Each row was made from one path, in order. Every step used is in the known rows, and no mark comes twice. Write each row's path.
In the rows, 128 means zero.
Known rows:
D/C: [129 132 102 123 111 147 130 150 111 118 129 121 106 112 138 141 144 122
 138 103 129 127 135 120 119 134]
A/P/L/S/D/N: [147  93  40 142 101 186 134 180  40  89 142 160 111 177 102 148 133 144
 156  91 131  88 145 169 171  88]
N/A/P/L/S/D/C: [150  92   4 164  86 173 137 167  81  81 129 207 124 147 105 167 140 154
 127  76 130  88 144 149 143 104]
A/P/L/N: [113  93  76 154 125 155 122 158  87 127 119 132 130 164 110 128 114 118
 156 109 112  61 132 119 171 173]
F/Z/Q/L/N/A: [107 125 135 166 147 136 162 108 109 144 134 213 117 133 138 129 148 138
 149 120 138 107 122  70 119 164]
F/Z/Q/L: [119 143 156 147 137 131 177 118 110 154 138 171  92 122 140 123 166 125
 135 115 144 132 134  92 139 130]
L/P: [141 124 131 153 121 130 127 146 118 124  89 108 111 148 108 119 120 122
 134 140 127 139 125 140 131 131]
C/D: [173 114 125 119 126 127 139 138 142  94 125 106 108 124 120 127 129 130
 139 131 130 123 128 112 139 120]
N/A: [132 121 114 134 129 126 122 112 145 124 116 182 152 135 125 141 120 132
 119 130 131 123 126 111 112 127]
Q/L: [129 141 141 141 132 123 161 128 120 110 116 141 107 121 115 126 114 139
 125 122 134 123 131 115 150 117]
A/N/L/S: [121 113 107 154 107 134 123 118 124 106 137 138 101 135 113 126 117 199
 122 118 133 116 138 140 151 130]
N/L: [129 128 125 129 122 117 121 124 128 116 135 127 117 129 126 132 113 125
 118 131 136 123 148 120 141 167]
D/S/L/N/A: [115 103 105 136 132 111 116 141 101 119 106 220 159 127 132 130  89 175
 150 133 130 111 124 137 129 127]
A/N: [118 118 138 123 130 135 124 112 134 135 118 128 116 130 121 124 122 171
 137 116 122 122 124 137 141 131]
A/N/L/S/D: [138 111  94 145 106 135 124 116 105  83 155 140 102 123 108 129 116 219
 122 109 137 128 146 178 145 129]
P/L/S/D: [153  97  74 165 109 137 143 159  79  96 149 149 123 134 118 135 130 164
 117 112 133 111 144 175 149  90]
S/L: [143 125 117 130 130 108 127 140 123 125 134 146 125 123 124 132  97 158
 134 122 130 122 137 128 152 101]
P/L/N/A: [119  87  94 163 137 133 120 140 105 124 117 179 158 150 124 136 103 131
 137 126 122  70 132  99 136 164]
C/D/S/L/N: [157  99 116 120 129 113 134 165 101  91 115 143 112 118 127 115  98 170
 171 134 128 111 126 141 156 120]
Q/L/N/A: [116 123 121 161 141 129 147 117 118 100 112 184 138 133 112 133  96 153
 139 129 126  96 120  96 130 151]
F/R: [124 139 136 127 139 136 143 116 139 122 146 148 129 125 134 138 171 125
 121 128 128 150 122 124 123 118]
S/L/N/A/P: [123 106  65 149 132 133 109 131 121 112 118 198 156 157 103 142  85 164
 157 115 115  79 122 105 151 142]
A/P/L: [126 102  83 138 119 146 132 153 106 134 110 144 128 160 110 135 125 109
 132 107 121  81 140 119 177 140]
N/A/P/L/S/D: [151  88  28 166 105 155 134 144  93  89 126 212 144 160  96 152 125 161
 118 100 127  90 137 153 153  97]
Z/Q/L: [118 135 161 145 122 122 168 150 116 132 113 177  94 124 112 122 140 127
 142 116 147 143 140 117 135 117]

Which path is each row?
[111 110  75 148 129 153 110 121 125 114 112 180 157 161 107 138 115 134
 152 117 111  86 115 106 128 170] | L/N/A/P
[118 119 134 122 122 124 116 110 134 122 125 127 107 128 119 125 108 170
 128 118 131 115 145 126 154 169] | A/N/L
[149  94  54 112 119 170 122 157  66  98 118 203 138 178 103 159 110 120
 154  91 131  84 148 138 156 128] | S/D/N/A/P/L
[143 118  67 101 121 174 114 137  90  93 125 195 139 168 106 156 120 129
 161  98 129 113 133 144 128 126] | S/D/N/A/P
[113 112 118 132 129 113 120 156  84 125 120 164 134 122 135 117  97 168
 160 132 126 116 126 155 144 127] | D/S/L/N
[148 120  87 152 110 138 137 136 100  89 156 140 123 123 118 133 137 177
 122 119 132 143 128 180 119  86] | L/S/D
[146 110  40 134 104 182 122 142  78  77 137 208 134 172 100 158 130 158
 153  98 132 115 124 159 126  85] | L/S/D/N/A/P
[121 136 129 179 122 139 183 126 101 138 148 183  86 128 135 124 175 152
 127 116 145 134 127 105 138  91] | F/Z/Q/L/S
[109 104  71 136 123 129 114 146 100 115  95 229 156 147 116 134  95 166
 159 117 121  95 119 134 149 137] | D/S/L/N/A/P
[171 108 122 104 122 103 143 160 117  95 105 155 107 111 126 125 107 159
 146 130 137 133 133 142 162  85] | C/D/S/L
[130  95  69 141 124 144 127 137 122 128  98 197 149 166 107 148 114 113
 123 107 122  75 137 101 161 139] | N/A/P/L
[130 115 139 146 117 124 117 126 121 117  88 108  88 146  98 116 101 161
 134 130 132 126 142 136 157 172] | A/N/L/P
[155  88  59 148 112 163 131 162  58  87 140 206 136 165 117 156 116 158
 138 106 143  99 145 151 134  78] | P/L/S/D/N/A
[151  95  72 145 109 165 137 178  40  90 154 152 112 157 119 141 126 152
 147 103 139 105 148 170 151  77] | P/L/S/D/N
[136  98  88 175 113 138 140 158  95 117 132 146 126 146 120 133 133 145
 115 120 131  96 137 134 153  90] | P/L/S
[124 117  80 110 123 172 113 138 107 115 108 195 138 179 110 153 125 111
 157 106 127 102 124 107 135 127] | D/N/A/P
[131 123  96 161 108 128 126 133 118 100 147 139 113 133 120 133 126 153
 112 130 140 125 140 136 137 127] | N/L/S
[151 126  60 148  86 145 132 152  86  67 163 133  91 110 122 150 138 168
 120  99 143 135 155 165 121 132] | N/L/S/D/C
[147 127 110  98 117 144 114 145  73  86 156 132 108 141 121 142 112 133
 150 115 145 130 159 156 136 153] | S/D/N/L
[147  99  17 157  84 176 142 183  63  84 140 150  98 142 108 154 148 150
 136  75 127  95 145 165 158 105] | A/P/L/S/D/C
[139 115  69 141  90 153 128 139  92  74 157 135  78 111 116 142 133 210
 132  86 138 127 152 174 136 137] | A/N/L/S/D/C
[154  90  69 123 124 130 126 154 115  83  92 207 134 144 105 135  95 165
 169 118 121  93 119 119 161 127] | C/D/S/L/N/A/P
[143 125 127 152 113 118 119 145 116 110  96 106 102 147 103 121 109 119
 123 142 136 132 148 130 142 168] | N/L/P
[178  74  36 146 108 181 137 175  90  71 112 193 114 191  94 159 126 128
 157 102 132  67 131  97 172  80] | C/D/N/A/P/L/S
[159 112 131 104 120 123 143 146 123  98 102 138 109 116 130 120 135 130
 142 134 134 141 126 141 136 113] | C/D/S
[185 105 125 128 118 104 142 179 107  91  68 137  90 132 106 115  99 151
 150 142 136 143 131 152 163  88] | C/D/S/L/P
[131 121  95 141 106 154 119 152  78  91 152 139 102 157 120 141 124 141
 142 123 143 120 146 130 139 115] | D/N/L/S
[132  89  42 177 106 153 131 145 112 111 112 211 145 172 101 151 127 141
 116 108 126  76 129 116 159  99] | N/A/P/L/S
[148 120  85 131 110 166 130 156  61  84 160 144 112 148 120 140 135 163
 152 112 137 137 131 179 121  78] | L/S/D/N
